Known rows, with every step that occurs
F -> R -> N -> C: [ -3 -13  15   4  -1  28  26  11 -56  11 -38  29  23 -16 -24  12  11  18
 -62   1 -32 -11 -43  -5]
C -> T: [  3   6  28 -12 -15  30  36 -12 -35  15  -2  30 -20 -12  -8   1  10 -15
 -26 -18   2  -9 -11  -8]
W -> T -> C: [ -3  14  13   4 -26   3  26  17   1  19 -16  39  39  16  -7  57 -21  46
 -31 -11  -7   2 -32   3]
N -> F -> T: [ 20  26  22 -22  -6  16  29   7 -34  13 -28  14   5 -28  32  21  28  20
 -31 -38 -48  -6 -10   8]
N -> F -> R -> C -> T: [  7 -13  12 -23  -1  13  28 -10 -54  21 -42  36   2 -21  16  -4  46  -8
 -47 -20 -34  -5 -14   0]
F -> R -> N -> W -> T: [  2  -4   7   1   1  29  20   2 -40  10 -42  28  20 -22 -24   4  17  23
 -54  -7  -9   4 -34  -5]
F -> R -> C -> T -> Q: [ -2 -26  17  -6  -2  14  30 -13 -61  18 -35  38  10 -14  -2  -7  13   5
 -50  -2  -5  -8 -29  -4]
N -> W: [  5  33   9 -14 -15  33  33  -3  -5   1 -13  22   1 -25  -4  15  27  11
 -49 -31  29   8 -17   1]
T -> R -> W -> N -> C: [  1   4  25  -5 -16  -6  37  -2 -21  12  13  23 -33  -9   1  45  -1  20
 -23 -11   8  23 -25  -3]
T -> C: [ -7   7  26  -8 -25  10  38  15 -13  13 -24  34   9  14  -5  36  -8  39
 -55  -6 -18  -9 -33   2]
W -> T: [  7  25  11   9 -19  12  27  -1   5  19  -8  33  39  -1   1  48 -19  37
 -22 -18   0   7 -35   3]
N -> Q: [  5  31  23  -5 -17  18  42 -10 -26   5 -14  21  -7  11 -20  10  11  20
 -20 -17 -27 -19 -52  10]
R -> C -> T -> Q: [ -2   4  22 -15 -13   2  27 -21 -61  17  -8  40   5 -11  14   1  31 -38
 -34 -10  14 -29 -30  -2]
C -> T -> R -> W: [  4  -1  33 -13 -15  13  35 -10 -27  15  12  25 -60  -9  -1   8  25 -19
 -17 -19   1   4  -2 -13]
F -> R -> C: [  3 -20  13  -5  -1  19  33 -16 -52  17 -38  36  28 -15  -2   6   6  30
 -62   1 -15  -3 -42  -2]
W -> N -> Q: [ -3  15  18 -10 -13   9  41 -24 -58   9 -11  29  13  -5 -34  22 -36  35
  -7  -3  19   8 -50  12]
T -> R -> W: [  9  12  29  -2 -16  -1  37  -6   4  13   9  18 -44  -4  16  32  18  21
 -28 -18 -10  16 -25  -5]
C -> T -> R -> N: [ -3  -1  33  -9  -9   9  21  -5 -40  16   3  27 -46 -15  -8   1  42 -31
 -18 -14 -11 -15 -22 -14]
N -> W -> T -> Q: [  2  36   3  -1 -18  11  24   7   7   5 -14  26  16 -16   1  30  17  11
 -26 -35  43  13 -16   6]
F -> R -> W: [ 14  -9  17  -2  -6  33  45  -9 -25  13 -28  24  -3  -7  -5   9 -17  44
 -54  -6 -13  23 -16  -3]
N -> W -> T: [  6  34   1  -8 -18  25  25   2   3   5 -11  27  21 -19  -8  32  15  18
 -35 -32  36  15 -15   2]
T -> R: [  1   8  29   4 -13  -6  31  -1   4  15  -1  22 -27 -10  13  31  24  25
 -29 -18 -18   3 -44  -3]
R -> W: [ 19  29  23  -9 -20  31  48 -16  -7   9   4  21 -13   0   9  24 -12  18
 -41 -16   2  15 -11  -1]
F -> R -> N -> C -> T -> Q: [ -8 -17  19   5  -1  21  24  13 -63  11 -36  30   8 -16 -22   3  16  -1
 -51  -2 -23 -14 -34  -6]
R -> N -> C: [ -4  24  20  -1 -11  23  21  13 -53   7 -11  28  24 -14 -17  28  27 -19
 -52  -6 -27 -33 -48  -3]
N -> F -> T -> Q: [ 16  27  24 -16  -6   4  27  11 -31  13 -29  13   0 -25  41  19  30  12
 -22 -41 -41  -8 -10  13]
N -> C -> T -> R: [-12  -1  24  -7 -20  11  32  23 -42  10   9  31 -14 -12 -14  39  26 -19
 -37 -20  -9 -17 -17  -8]

Rows
[ -2  -4  33  -9 -13   9  30  -6 -26  17   6  28 -47 -13  -2   7  30 -15
 -17 -19  -3  -5 -15 -12] => C -> T -> R
[  2  -6  31 -15 -14  10  35 -14 -40  16  13  28 -54 -12  -8  11  10 -14
 -11 -15  16  11  -3 -11] => C -> T -> R -> W -> N
[ 14  19  34  -6  -6   7  28  13 -28   9  -6   6 -11 -25  21  38   5  52
 -23 -27 -36  -4 -29   1] => F -> T -> R
[ 11  -5  11 -17  -9  12  33   6 -25  20 -40  31   1  -4  11  19  19  23
 -45 -22 -36  16  -3   3] => N -> F -> R -> W -> T -> C
[ -8   7  21 -10 -21  26  36  19 -49   9   4  33   5 -11 -18  35  12 -20
 -44 -19  -4 -19 -14  -5] => N -> C -> T
[ -1  12  30   4  -7  -5  18   0 -17  14  -6  21 -26 -14   4  21  42   2
 -30 -10 -27 -12 -54  -6] => T -> R -> N
[  4  12  20 -13 -20  16  46  -9 -51   8  10  28  -9  -8 -12  34 -34  -1
 -22 -10  37  21  -2   2] => R -> W -> N -> C -> T -> Q
[ 14  15  31 -12  -4   2  23   6 -46  10  -6  12  -1 -27  26  37  17  39
 -30 -22 -34 -14 -33   0] => F -> T -> R -> C
[  0 -12   9 -19  -1   4  32 -24 -71  20 -32  38  26 -27  -6  17 -13  23
 -28  -5  12  20 -31   7] => W -> N -> F -> R -> C
[ -4   3  29 -14  -9  13  19  -3 -40  12   1  26 -49 -21 -11  -2  52 -36
 -21 -19   3 -12 -15 -15] => C -> T -> R -> N -> W
[  8  -9  10 -19  -1  10  28 -10 -45  21 -44  34  13 -20  20   3  41   5
 -52 -19 -38  -3 -24   4] => N -> F -> R -> C
[ -2  17  14  12 -16  -9  12  16  -9  18  -1  31  19  -3  -6  56  16  15
 -18 -15 -16  -4 -45  -3] => W -> T -> R -> N -> C
[ -8   9  28   4 -10  -7  17  15 -28  11  -1  23 -19 -14  -2  35  46  -6
 -36 -11 -30 -18 -51  -7] => T -> R -> N -> C
[  6 -17  13  -5  -7  28  46  -7 -51  12 -23  28   9 -12 -21  23 -36  45
 -49   0   5  29 -16  -1] => F -> R -> W -> N -> C
[ -3   7  31  -3 -16  12  34  -5 -29  14  -4  28 -27  -9   5  -4  12 -26
 -13 -22  13 -12 -12  -2] => C -> T -> Q
[  5   8  27  -7 -14  -7  38 -12 -20  11   9  20 -42  -2  -4  32   2  25
 -12 -12   3  20 -32   0] => T -> R -> W -> N -> Q
[  1   8  14 -17  -8   7  35 -20 -50  18 -19  33  18 -25  -3  25 -18  20
 -18 -13  15  20 -29  10] => W -> N -> F
[ -6  16  23  -6 -11  26  19  12 -66   8  -7  30   8 -15 -23  18  34 -39
 -46  -7 -21 -37 -35  -9] => R -> N -> C -> T
[  9  20  33  -5  -4   8  18  24 -50   6  -7   7  -5 -28  11  41  20  30
 -30 -23 -45 -19 -33  -2] => F -> T -> R -> N -> C
[  2   3  20 -21 -12  16  28 -27 -65  17  -6  42  11 -13   5   5  31 -30
 -42  -7   5 -27 -29  -7] => R -> C -> T
[  4 -23  15  -9  -6  30  44  -7 -59  13 -21  30  -2 -13 -26  16 -31  30
 -44  -2   9  27  -7  -5] => F -> R -> W -> N -> C -> T
[  2  27  14  17 -20  -6  26   6  10  18 -10  31  34   2  13  43 -16  26
  -9 -22  10   4 -36   9] => W -> T -> Q
[ -1  30  11  -8 -12  20  11   9 -31   6 -22  30  19 -13 -20  20  35  -8
 -45 -13   4 -15 -35  -3] => R -> N -> W -> T -> C
[  2  12  12   6 -16 -14  16  -2  -5  22  -1  37  23  -2  11  52  13  24
 -19 -14  -3   2 -45  -1] => W -> T -> R -> C
[-15  -2  18  -8 -16   7  37  -1 -70  12   1  36  17 -20 -27  37 -34   1
 -17  -6  40   6 -25   4] => W -> N -> C -> T -> Q
